Known rows, with every step that occurs:
nofof/rires: [-0.11 -0.14 -0.25 -0.21 -0.10 -0.09  0.15  0.03 -0.07 -0.14  0.19  0.00
 -0.07  0.04  0.10  0.06  0.08  0.07  0.05  0.24 -0.09  0.15  0.05 -0.08
 -0.02]
lise/bubomim: [ 0.19  0.05  0.23  0.09  0.06  0.10 -0.21 -0.02  0.08  0.00 -0.01  0.07
 -0.15  0.16  0.21  0.07 -0.05 -0.04 -0.01 -0.20  0.10 -0.06 -0.02  0.05
  0.08]
bubomim/rufeza: [ 0.03 -0.08 -0.09 -0.03  0.18  0.07  0.01  0.05  0.05 -0.11 -0.12  0.16
 -0.02 -0.13  0.24 -0.06  0.09 -0.17  0.11 -0.14 -0.11 -0.06 -0.04  0.00
 -0.11]
vipur/bubomim/veru/nofof: [-0.05 -0.20  0.11  0.06  0.41  0.05  0.30  0.16  0.20 -0.28  0.15  0.65
 -0.03  0.18  0.25  0.12  0.02  0.08 -0.12  0.08  0.00 -0.14  0.28  0.07
 -0.04]
lise/bubomim/rufeza: [ 0.21 -0.04  0.14  0.06  0.26  0.18 -0.20  0.04  0.14 -0.11 -0.15  0.23
 -0.17  0.05  0.45  0.00  0.02 -0.21  0.09 -0.33 -0.01 -0.13 -0.06  0.05
 -0.03]
rires/nofof/rufeza/veru/vipur: [ 0.12 -0.08 -0.39 -0.04  0.30  0.03  0.43 -0.25 -0.29 -0.32  0.18  0.13
 -0.11 -0.20  0.17 -0.17  0.07  0.25 -0.01  0.43 -0.10 -0.26  0.48  0.17
  0.36]
veru/vipur/bubomim/rufeza/nofof: [-0.02 -0.13  0.13 -0.25  0.71  0.03 -0.09  0.36  0.08 -0.34  0.09  0.61
 -0.03 -0.06  0.53  0.12  0.17  0.02  0.13 -0.12 -0.16 -0.32  0.15 -0.02
 -0.26]
vipur/bubomim/veru: [ 0.09 -0.10  0.18  0.06  0.53 -0.06  0.08  0.30  0.26 -0.28  0.05  0.45
 -0.14  0.01  0.22 -0.08 -0.05 -0.06 -0.11 -0.18  0.03 -0.14  0.13  0.13
  0.14]
vipur/veru/bubomim/lise: [-0.18  0.14  0.29  0.11  0.24  0.00  0.04  0.31 -0.03 -0.15  0.20  0.24
 -0.19  0.11 -0.04 -0.04  0.11  0.19  0.03 -0.55  0.07 -0.12  0.18 -0.19
 -0.06]
rufeza/nofof/badi: [-0.16  0.06 -0.25 -0.12 -0.20 -0.06 -0.01  0.03  0.04 -0.16  0.20 -0.01
  0.00  0.04  0.06  0.07  0.12  0.08  0.05  0.26 -0.16  0.00 -0.09  0.15
  0.04]
rufeza/veru/vipur: [-0.07  0.01  0.08  0.04  0.39  0.05  0.23 -0.10 -0.25 -0.12  0.09  0.27
 -0.13 -0.14 -0.03 -0.04 -0.07  0.22  0.13  0.01 -0.03 -0.24  0.12  0.11
  0.05]
bubomim/vipur/veru/nofof: [-0.12 -0.18  0.11  0.11  0.24 -0.09  0.43  0.20  0.15 -0.25  0.08  0.31
 -0.02  0.17  0.21  0.15  0.08  0.20  0.02  0.03 -0.12  0.05  0.37  0.00
 -0.37]
bubomim/rufeza/veru/vipur: [-0.05 -0.09 -0.01  0.01  0.59  0.12  0.22 -0.05 -0.19 -0.24 -0.03  0.44
 -0.16 -0.28  0.20 -0.11  0.02  0.04  0.26 -0.13 -0.15 -0.31  0.10  0.13
 -0.06]
badi/nofof/rires: [-0.01 -0.09 -0.33 -0.26 -0.19 -0.10  0.35 -0.12 -0.01 -0.11  0.15  0.04
  0.13  0.25  0.14  0.09  0.10 -0.01  0.09  0.42 -0.08  0.06 -0.06  0.02
  0.00]
nofof/veru/bubomim/lise: [ 0.02  0.11  0.28  0.12  0.17 -0.10 -0.07  0.04 -0.08 -0.15  0.13  0.23
 -0.37 -0.04 -0.25  0.04  0.25  0.42  0.27 -0.33  0.10 -0.27  0.37 -0.02
  0.19]
rires/nofof: [ 0.01 -0.09 -0.23  0.01  0.07  0.03  0.16 -0.09 -0.16 -0.02  0.13 -0.03
  0.00  0.03  0.09 -0.05  0.05  0.03 -0.09  0.11  0.08  0.06  0.10  0.05
  0.18]
badi/nofof/veru: [ 0.23 -0.01 -0.08  0.01  0.04  0.00  0.20 -0.17  0.02 -0.20 -0.12  0.02
  0.01  0.14  0.01  0.09  0.21  0.13  0.26  0.19  0.01 -0.16  0.06  0.25
  0.19]
nofof/veru: [ 0.14 -0.07 -0.01  0.07  0.13  0.00 -0.02 -0.02 -0.04 -0.24 -0.09 -0.02
 -0.18 -0.05 -0.03  0.06  0.17  0.21  0.20  0.01  0.00 -0.08  0.18  0.17
  0.15]
bubomim/rufeza/nofof: [-0.12 -0.12 -0.19 -0.15  0.20  0.14 -0.09  0.10  0.03 -0.17  0.03  0.12
 -0.03  0.03  0.36  0.04  0.27 -0.08  0.25  0.02 -0.20 -0.06 -0.30  0.13
 -0.23]
bubomim/vipur: [ 0.07 -0.05  0.16  0.03  0.20 -0.28  0.11  0.09  0.20  0.00 -0.01  0.16
 -0.12 -0.11 -0.01 -0.03 -0.03  0.07  0.06 -0.02 -0.08 -0.01  0.22  0.07
 -0.10]
vipur/bubomim/rufeza/nofof/badi: [-0.07 -0.03 -0.13 -0.30  0.35  0.00 -0.05  0.32  0.24 -0.37  0.11  0.42
 -0.08 -0.04  0.40  0.03  0.14 -0.07  0.03  0.12 -0.23 -0.09  0.06  0.08
 -0.02]
badi/nofof/rufeza/veru/bubomim: [ 0.16  0.23 -0.20 -0.14  0.03  0.11  0.49 -0.26 -0.04 -0.33  0.14 -0.01
 -0.07  0.09 -0.03 -0.01  0.03  0.25  0.09  0.60 -0.14 -0.33  0.08  0.23
  0.30]
rires/nofof/rufeza: [ 0.18 -0.09 -0.48 -0.07 -0.09 -0.01  0.21 -0.15 -0.04 -0.21  0.08 -0.14
  0.01 -0.06  0.21 -0.12  0.14  0.03 -0.16  0.42 -0.08 -0.01  0.34  0.07
  0.31]

Rows:
[ 0.27  0.07 -0.04 -0.02  0.29  0.09  0.28 -0.05  0.04 -0.46 -0.10  0.21
 -0.12  0.01  0.16  0.16  0.24  0.15  0.34  0.01 -0.07 -0.39  0.10  0.18
  0.08]  badi/nofof/veru/bubomim/rufeza
[ 0.04 -0.11 -0.01 -0.01  0.28 -0.03 -0.04  0.05 -0.14 -0.35  0.09  0.16
 -0.15 -0.03  0.15  0.21  0.32  0.39  0.36  0.02 -0.09 -0.31  0.17  0.21
 -0.04]  rufeza/nofof/veru/vipur
[ 0.10  0.01 -0.16 -0.04  0.22 -0.02  0.28 -0.16 -0.14 -0.31  0.05  0.17
 -0.12 -0.23  0.08 -0.12  0.02  0.23  0.08  0.33 -0.19 -0.31  0.37  0.12
  0.19]  nofof/rufeza/veru/vipur
[ 0.13 -0.03  0.22  0.11  0.67  0.22  0.02 -0.07 -0.11 -0.23 -0.05  0.50
 -0.31 -0.12  0.42 -0.04 -0.05  0.00  0.23 -0.31 -0.04 -0.38  0.08  0.16
  0.02]  lise/bubomim/rufeza/veru/vipur
[-0.17 -0.07 -0.12 -0.17  0.45  0.18  0.43  0.01  0.05 -0.39  0.13  0.69
 -0.14 -0.05  0.22  0.02 -0.01  0.11  0.01  0.36 -0.21 -0.12  0.35  0.08
  0.04]  vipur/bubomim/rufeza/veru/nofof/badi
[ 0.00 -0.08  0.17  0.10  0.37 -0.17  0.21  0.34  0.22 -0.24 -0.02  0.15
 -0.13  0.00  0.16 -0.05  0.01  0.06  0.03 -0.23 -0.11  0.05  0.22  0.06
 -0.18]  bubomim/vipur/veru
[-0.24 -0.08 -0.09  0.01  0.10  0.25  0.38 -0.26 -0.21 -0.05  0.18  0.22
 -0.06  0.16 -0.06  0.10  0.04  0.27  0.12  0.40 -0.06 -0.02  0.02  0.15
 -0.06]  rufeza/veru/nofof
[ 0.08 -0.07 -0.03  0.29 -0.09 -0.01  0.25 -0.10  0.21 -0.30  0.14  0.50
 -0.14  0.19  0.30  0.11 -0.03  0.02 -0.09 -0.01  0.00 -0.18  0.26  0.19
  0.16]  lise/bubomim/veru/nofof/badi
[-0.07  0.00  0.35 -0.10  0.37 -0.14 -0.18  0.23  0.15  0.14  0.09  0.50
 -0.12  0.06 -0.03 -0.12  0.05  0.03 -0.05 -0.31  0.08 -0.05  0.28 -0.16
  0.07]  vipur/bubomim/lise
[ 0.19 -0.05  0.40  0.19  0.43 -0.07  0.00  0.31  0.30 -0.23 -0.04  0.21
 -0.29  0.16  0.37  0.02 -0.05  0.01  0.01 -0.42  0.00 -0.02  0.19  0.13
 -0.09]  lise/bubomim/vipur/veru
[-0.15 -0.25 -0.21 -0.13  0.26  0.35  0.30 -0.19 -0.14 -0.30  0.22  0.44
 -0.31  0.24  0.48  0.16  0.13  0.13  0.25  0.32 -0.16 -0.01  0.05  0.12
 -0.11]  lise/bubomim/rufeza/veru/nofof/rires
[-0.10 -0.20 -0.11  0.19  0.07  0.03  0.36 -0.06  0.06 -0.20  0.12  0.37
  0.01  0.14  0.16  0.08  0.09  0.07  0.01  0.07 -0.03 -0.12  0.11  0.14
 -0.10]  bubomim/veru/nofof
[ 0.14 -0.16  0.22  0.02  0.75 -0.18  0.04  0.15 -0.13 -0.19  0.16  0.69
 -0.26 -0.11  0.09 -0.07  0.25  0.34  0.08 -0.32  0.17 -0.30  0.82 -0.04
  0.33]  rires/nofof/veru/vipur/bubomim/lise
[ 0.27 -0.15 -0.13  0.21 -0.05  0.08  0.19 -0.14  0.25 -0.36  0.05  0.34
 -0.12  0.21  0.49  0.07  0.12  0.04 -0.06  0.21 -0.09 -0.25  0.32  0.19
  0.13]  lise/bubomim/veru/nofof/rufeza
[-0.11 -0.11 -0.26  0.20 -0.15 -0.10  0.45 -0.08  0.12 -0.32  0.15  0.43
  0.01  0.02  0.09  0.04  0.01  0.07 -0.08  0.19 -0.11 -0.11  0.28  0.14
  0.07]  bubomim/veru/nofof/badi
[ 0.28 -0.03  0.02  0.05  0.21 -0.11  0.27 -0.14 -0.06 -0.28 -0.10  0.27
  0.04  0.00  0.08  0.14  0.17  0.21  0.26  0.06  0.01 -0.39  0.31  0.15
  0.10]  badi/nofof/veru/vipur
[ 0.27  0.05 -0.32 -0.14 -0.24 -0.07  0.27 -0.20  0.17 -0.15 -0.08 -0.05
  0.21  0.11  0.17 -0.04  0.11 -0.07 -0.02  0.49 -0.14 -0.16  0.13  0.11
  0.16]  badi/nofof/rufeza
[ 0.03  0.01  0.18 -0.13  0.59 -0.15  0.10  0.07  0.00 -0.16  0.14  0.66
 -0.23 -0.19  0.05 -0.24  0.06  0.26  0.02  0.03 -0.10 -0.36  0.65 -0.04
  0.25]  nofof/rufeza/veru/vipur/bubomim/lise
[ 0.13 -0.06  0.44  0.01  0.65 -0.22 -0.12  0.23  0.01 -0.16  0.04  0.73
 -0.26 -0.14  0.00 -0.03  0.20  0.32  0.16 -0.43  0.09 -0.36  0.71 -0.10
  0.14]  nofof/veru/vipur/bubomim/lise
[ 0.02  0.09  0.05 -0.03  0.25  0.09  0.09  0.12  0.01 -0.26  0.02  0.18
 -0.14 -0.13  0.16  0.06  0.04  0.03  0.09 -0.18 -0.07 -0.23  0.06 -0.07
 -0.11]  veru/bubomim/rufeza
[-0.30 -0.26 -0.31 -0.13 -0.08  0.11  0.45  0.15 -0.11 -0.41  0.28  0.16
  0.02  0.31  0.30  0.24  0.19  0.20 -0.01  0.29 -0.13  0.19  0.20 -0.14
 -0.30]  vipur/veru/nofof/rires
[ 0.05 -0.17 -0.14  0.02  0.08 -0.14  0.48  0.15  0.27 -0.43  0.04  0.22
 -0.02  0.07  0.32  0.06  0.17  0.21 -0.04  0.36 -0.28 -0.03  0.62  0.02
 -0.23]  bubomim/vipur/veru/nofof/rufeza
[ 0.08 -0.11  0.06  0.24  0.34 -0.17  0.21  0.09  0.02 -0.26  0.03  0.43
 -0.05 -0.16  0.18 -0.05 -0.03  0.03  0.04 -0.32  0.00 -0.35  0.21  0.10
  0.02]  bubomim/veru/vipur
[-0.14  0.18  0.28  0.05  0.06 -0.11 -0.06  0.07 -0.04  0.09  0.20  0.27
 -0.18  0.01 -0.23 -0.02  0.06  0.20  0.07 -0.34  0.10 -0.19  0.19 -0.17
  0.01]  veru/bubomim/lise
[-0.02 -0.13 -0.32 -0.02 -0.12  0.14  0.38  0.05  0.07 -0.44  0.04  0.06
  0.11  0.17  0.33  0.09  0.19  0.15 -0.12  0.37 -0.20 -0.03  0.39 -0.07
 -0.13]  vipur/veru/nofof/rufeza
